Each row comes from the steps of one walk. Every step used is in the known rows, and no mark comes twice. Write the walk behind each row, first mark first.
Known rows
rumig/satu/sada/gusuvek: [-3.69  2.23 -5.34  1.94 -1.13  1.01  3.09 -1.47  1.52  1.83  0.16  0.19
 -2.65  1.59 -2.30  2.00 -3.44 -0.85 -1.20 -0.64 -3.35 -0.47  2.46  1.71]
rubof/sada/satu/rumig: [-3.78  0.64  0.73  1.40 -1.59  1.08  2.15 -1.30 -1.40  0.37  1.74 -4.37
 -1.79 -0.26 -0.03 -0.55 -1.78 -2.20  1.77  0.06 -2.65 -0.02  1.71  3.21]
karut/tiribo/rubof: [-2.70  2.00 -1.98  1.45 -2.00 -0.38 -0.67  0.08  2.12  0.33  0.82 -4.70
  0.08  2.82 -2.38 -1.62  0.13 -1.71 -0.59  0.99 -1.64  1.52  0.91  0.31]
sada/satu/rumig: [-3.14  0.42 -2.00  0.87 -1.30 -0.24  1.35 -1.67 -1.11 -0.22 -0.06 -4.33
 -1.39 -1.20 -0.94 -0.04 -0.41 -1.25  1.11  0.41 -3.08  0.85  0.77  2.38]
sada/gusuvek: [-3.92  0.72 -3.57  1.11 -1.95 -0.60  2.55 -0.95  0.44  2.27  0.39 -0.51
 -1.74  0.29 -1.98 -0.04 -0.93 -0.53 -0.36  0.20 -3.21  1.00  0.17  1.04]
satu/karut: [-1.26  0.27 -3.96  1.50 -1.23 -0.30 -0.19 -2.49  2.18 -0.57  1.74 -2.12
 -0.30  0.83 -1.52 -0.32 -2.88 -0.33 -0.20  1.24 -2.31  0.11  0.95  2.03]
sada/kedi: [-3.40  0.43 -1.85  1.96 -2.16 -0.35  2.10 -2.48  0.21  0.52  1.25 -1.93
 -0.76 -0.23 -1.82 -1.39  0.77 -2.20 -0.52  0.39 -2.84 -0.28  2.73  1.61]
rumig/satu/karut: [-2.08  0.79 -5.28  1.97 -0.56 -0.11  1.50 -1.81  3.20  0.57  1.88 -1.61
 -1.57  2.20 -2.43  0.20 -4.12 -1.14 -1.20  1.21 -1.95 -1.34  2.87  2.19]
tiribo/rubof/sada: [-2.87 -0.15 -0.65  1.16 -1.09  0.44  0.37 -0.24  1.54 -0.03  1.33 -4.36
 -0.53  0.64 -1.99 -1.57  0.13 -1.91  0.88  0.64 -0.40  0.22  1.76  2.32]
kedi/karut/tiribo/rubof/sada/gusuvek: [-2.97  1.68  0.60  0.44 -2.45  0.84  1.63  1.14  0.05  0.55  0.53 -3.91
 -2.31  2.62 -2.72 -1.63  0.11 -2.48  0.25  1.66 -1.42  0.11 -0.47  2.56]
rubof/tiribo: [-2.30  1.50 -2.06  1.52 -2.08  0.68  1.87 -0.27  1.03  0.10  1.27 -3.25
 -1.99  2.13 -1.76 -1.65 -1.88 -0.99 -1.00  0.75 -1.73 -1.22  0.97  2.05]
kedi/karut/tiribo/rubof/sada: [-2.30  1.35  1.40  0.50 -2.47  0.95  0.98  1.26  0.87 -0.18  1.12 -4.86
 -2.26  2.55 -2.73 -1.87  0.06 -2.69  0.61  1.88 -0.94 -0.29  0.26  2.63]
karut/satu/sada/kedi: [-3.47  3.00  0.15  2.36 -2.73  0.97  1.13 -2.52  0.18  2.51  0.57 -1.85
 -1.30  0.80 -1.75  1.24 -3.19 -2.67  0.04 -0.75 -3.80  0.18  3.40  2.75]
tiribo/rubof/sada/gusuvek: [-3.66  0.28 -1.66  1.04 -1.19  0.31  1.12 -0.33  0.52  0.81  0.65 -3.13
 -0.50  0.70 -1.98 -1.24  0.22 -1.80  0.48  0.32 -0.97  0.62  0.92  2.19]
satu/rumig: [-1.59  0.02 -3.97  0.45 -1.11  0.50  0.70 -2.09  1.26 -1.55  0.80 -2.65
 -1.84  0.26 -1.56  0.04 -2.10 -1.71  0.44  0.57 -3.10  1.31  0.75  3.67]
rumig/satu/sada/kedi/karut/tiribo: [-3.17  3.08 -2.95  2.08 -1.83  1.62  2.89 -1.63  0.99  0.54  0.56 -1.41
 -2.64  2.67 -2.46  0.71 -2.26 -2.50 -1.43  0.07 -3.19 -1.55  3.32  2.46]
tiribo/rubof: [-2.28 -0.32 -2.86  0.86 -0.90 -0.60 -0.24 -0.43  2.33 -0.27  0.13 -4.10
 -0.11  0.00 -2.88 -1.27  1.10 -1.06  0.19  1.08 -0.67  0.82  1.19  1.50]
karut/kedi/sada/satu: [-2.11  1.59  0.33  1.74 -0.99 -1.27  3.35 -1.51 -2.03  2.02  2.47 -3.40
 -2.69  0.21 -1.40 -1.63 -1.20 -1.43  0.74  1.48 -2.69 -1.10 -1.10  1.86]
karut/satu: [-3.18  1.43  0.82  1.62 -2.49 -0.33  1.01 -0.32  1.96  3.68  1.54 -2.99
 -1.92  1.25 -2.46  0.16 -3.57 -2.43  0.53  0.59 -2.64  0.34  2.66  2.12]
kedi/sada: [-3.29  0.11 -0.62  1.45 -1.62  0.97  3.45 -2.07 -0.13  1.04  3.32 -1.94
 -3.28  0.20 -1.90 -1.34 -1.33 -0.89  0.92  0.99 -2.37 -0.86  0.90  0.89]
rumig/satu/sada/kedi/karut/tiribo/rubof: [-2.96  2.84 -3.37  1.88 -1.36  1.44  2.08 -1.32  1.05 -0.13 -0.19 -2.25
 -1.82  2.64 -2.87  0.31 -1.10 -2.63 -1.45  0.15 -2.30 -1.31  3.17  2.52]
kedi/karut: [-1.96 -0.39 -0.04  0.10 -2.05  0.30  2.21  0.50  1.31  0.23  0.93 -2.95
 -3.47  0.17 -3.06 -0.85 -0.30 -1.31  0.85  2.00 -1.66 -0.76  0.43  2.75]

Which walk is each row?
[-2.80  2.40 -3.83  2.69 -1.02  0.51  0.99 -1.95  1.94  0.15  1.98 -2.93
 -0.20  4.14 -1.82 -1.12 -3.02 -3.11 -1.76  0.96 -1.67 -1.41  3.32  2.50]
rumig/satu/karut/tiribo/rubof/sada/kedi
[-3.63  0.54 -0.77  1.18 -1.17  1.03  3.41 -2.60 -2.69  0.03  2.15 -3.41
 -3.09 -0.84 -1.01 -0.97 -0.79 -1.36  1.60  0.88 -3.03 -0.45  0.32  1.90]
kedi/sada/satu/rumig
[-3.26  2.39 -0.53  1.45 -1.81  0.55 -0.20 -0.35 -0.24 -0.38  0.87 -6.00
 -0.09  2.67 -0.96 -1.57 -0.37 -2.81  0.34  0.48 -1.92  1.35  0.90  1.89]
karut/tiribo/rubof/sada/satu/rumig
[-3.78  0.13  0.31  1.34 -1.04  0.11  0.73 -0.03 -0.13  0.52  0.74 -5.50
 -0.19 -0.34 -1.53 -1.49  1.17 -1.75  1.36  0.54 -0.50 -0.02  1.67  1.98]
tiribo/rubof/sada/satu
[-2.90 -0.08  0.47  1.01 -1.46  0.75  1.31 -0.71 -0.09 -0.68  0.84 -4.22
 -0.78  0.35 -2.36 -2.25  1.74 -3.14  0.72  1.04 -0.41 -0.76  1.93  3.45]
tiribo/rubof/sada/kedi/karut
[-0.06  1.15 -3.04  1.82 -0.55 -0.81  1.11 -3.29  0.43 -0.15  2.99 -1.83
 -1.31  1.61 -1.32 -1.24 -3.77 -0.92 -0.19  1.85 -2.55 -0.94 -1.20  2.92]
satu/karut/kedi/sada
[-2.93  0.26 -0.73  1.51 -0.84  0.16  0.00 -0.97 -0.07 -0.32  0.83 -5.34
  0.47  0.03 -1.22 -1.40  0.23 -1.51  1.12  0.84 -0.49 -0.03  1.36  2.30]
tiribo/rubof/sada/satu/karut
[-3.69  1.47  2.55  1.68 -3.02  1.48  2.95 -0.96 -0.84  0.70  2.58 -3.16
 -2.24  1.97 -1.13 -2.09 -0.64 -3.72  0.35  0.73 -2.29 -1.31  2.26  3.12]
rubof/sada/kedi/karut/tiribo
[-2.35  0.82  2.25  0.43 -2.65  0.34  1.91  0.73  1.12  2.32  1.05 -3.30
 -3.59  0.87 -3.33 -0.28 -2.27 -2.60  1.12  1.84 -1.84 -0.83  1.30  3.55]
kedi/karut/satu
[ 0.36  1.23 -3.78  1.65 -0.64 -1.63 -0.22 -2.46  1.80 -0.18  1.82 -2.23
 -0.29  1.57 -1.51 -0.66 -3.54 -0.84 -0.63  1.65 -2.52 -0.18 -0.81  3.11]
satu/karut/kedi
[-2.45  1.59  1.08  0.26 -2.04  1.15  0.95  0.71 -0.86 -1.08  0.35 -5.81
 -2.17  1.88 -2.01 -1.49  0.33 -3.06  1.03  1.75 -1.42  0.07 -0.10  3.58]
kedi/karut/tiribo/rubof/sada/satu/rumig
[-2.00  2.26 -2.68  2.26 -1.73  0.32 -0.96 -2.69  0.92 -1.10  1.78 -3.71
  1.32  3.12 -1.04 -1.83 -1.64 -2.28 -0.93  0.93 -1.88  0.22  1.38  2.14]
satu/karut/tiribo/rubof/sada/kedi
[-2.96  2.73  0.11  1.86 -2.48  0.94  0.64 -1.50  1.36  2.70  0.70 -2.26
 -1.93  1.06 -1.94  1.77 -4.41 -1.77  0.59 -0.56 -3.43  0.67  2.56  2.36]
karut/satu/sada
[-3.02  1.86 -4.34  2.02 -1.01  1.20  2.32 -1.41  2.55  1.00  0.70 -1.20
 -2.51  1.49 -2.36  1.68 -3.58 -0.89 -0.81 -0.26 -2.84 -0.89  3.30  1.82]
rumig/satu/sada
[-3.48  1.85 -0.42  2.06 -1.75  0.66  2.54 -2.72 -2.13  0.91  2.86 -3.64
 -1.85  0.89 -0.81 -1.45 -1.55 -0.83  0.73  1.26 -2.88 -0.83  0.26  0.44]
kedi/sada/satu/karut/tiribo
[-1.14  1.72 -4.44  2.16 -0.05 -0.43  2.55 -2.29  1.71  0.90  2.84 -1.50
 -2.34  2.85 -2.30 -0.46 -4.85 -1.69 -1.23  1.69 -2.17 -2.27  1.09  3.00]
rumig/satu/karut/kedi/sada
[-2.81  0.21 -0.31  1.00 -2.47  0.16  2.77 -1.40 -0.35 -0.03  0.80 -2.27
 -2.24 -0.30 -2.53 -1.60  1.43 -2.65 -0.04  1.34 -2.35 -1.20  1.92  2.93]
sada/kedi/karut
[-3.44  0.74 -0.67  1.80 -1.21  0.53  2.89 -2.84 -2.18  0.68  2.73 -3.10
 -2.15 -0.53 -1.03 -1.15 -1.30 -0.44  1.12  1.25 -2.52 -1.17  0.50  0.92]
kedi/sada/satu/karut
[-2.45  2.17 -3.92  2.27 -0.86  0.58  0.62 -1.13  2.82  0.37  2.06 -3.21
 -0.62  4.37 -2.04 -0.66 -4.07 -2.30 -1.42  1.17 -1.39 -1.05  2.76  2.27]
rumig/satu/karut/tiribo/rubof/sada
[-3.64  2.00  1.19  2.31 -2.20  0.70  1.19 -1.31 -0.89  1.10  2.48 -4.50
 -0.67  1.56  0.18 -1.03 -2.54 -1.61  0.86  0.49 -2.38 -0.40  1.56  1.59]
rubof/sada/satu/karut/tiribo
[-2.99  1.52  2.13  0.63 -2.37  0.72  1.36  1.35 -0.47  0.25  0.64 -5.72
 -2.14  1.86 -2.42 -1.88  0.79 -2.50  1.00  1.86 -1.00 -0.41  0.20  2.27]
kedi/karut/tiribo/rubof/sada/satu
[-2.51  1.38  0.80  2.21 -1.42 -0.26  1.53 -1.47 -1.18  1.19  2.42 -4.04
 -0.86  0.66  0.04 -0.99 -2.65 -1.70  1.11  0.79 -2.14 -1.08  0.68  2.88]
rubof/sada/satu/karut/kedi
[-2.77  1.46 -0.35  1.17 -2.52  0.13  1.52 -0.90 -0.32 -0.47  0.32 -3.69
 -1.11  1.44 -2.77 -2.30  2.17 -3.24 -0.64  1.53 -1.85 -0.49  1.51  2.42]
sada/kedi/karut/tiribo/rubof
[-4.31  0.70 -2.10  1.37 -1.74  0.78  4.47 -2.13 -1.50  2.08  2.41 -0.43
 -3.33  0.36 -1.90 -0.97 -1.12 -0.69  0.37  0.61 -3.03 -0.29 -0.26  0.88]
kedi/sada/gusuvek
[-1.74  0.79  0.97 -0.03 -2.21  0.84  1.51 -0.04  0.57  0.70  0.57 -3.34
 -3.77  1.05 -2.93  0.16 -2.95 -3.21  1.19  1.79 -2.43 -0.15  0.76  5.09]
kedi/karut/satu/rumig
[-2.08  1.80  1.70  0.63 -2.63  1.36  1.62 -0.01  0.75  1.63  0.33 -2.72
 -3.68  0.76 -2.90  1.01 -3.00 -2.20  1.13  0.91 -2.60 -0.59  1.35  3.75]
kedi/karut/satu/sada
[-3.17  1.16  1.56  1.22 -2.79  0.18  2.66 -1.18 -0.43  1.63  0.83 -2.51
 -2.37  0.43 -2.78 -1.21 -0.25 -3.68  0.15  1.29 -2.48 -1.17  2.58  3.62]
sada/kedi/karut/satu
[-2.69  0.73  0.78  0.87 -1.49  1.12  0.91 -1.13 -0.67 -0.66  0.53 -4.51
 -0.99  0.85 -2.26 -1.56 -0.08 -4.43  0.89  0.90 -1.00 -0.26  2.07  5.23]
tiribo/rubof/sada/kedi/karut/satu/rumig
[-0.61  1.62 -3.77  1.75 -0.67 -0.93  1.70 -3.44 -0.40  0.48  2.51 -0.91
 -1.53  1.70 -1.35 -0.96 -3.65 -0.78 -0.61  1.54 -2.97 -0.58 -1.93  2.84]
satu/karut/kedi/sada/gusuvek
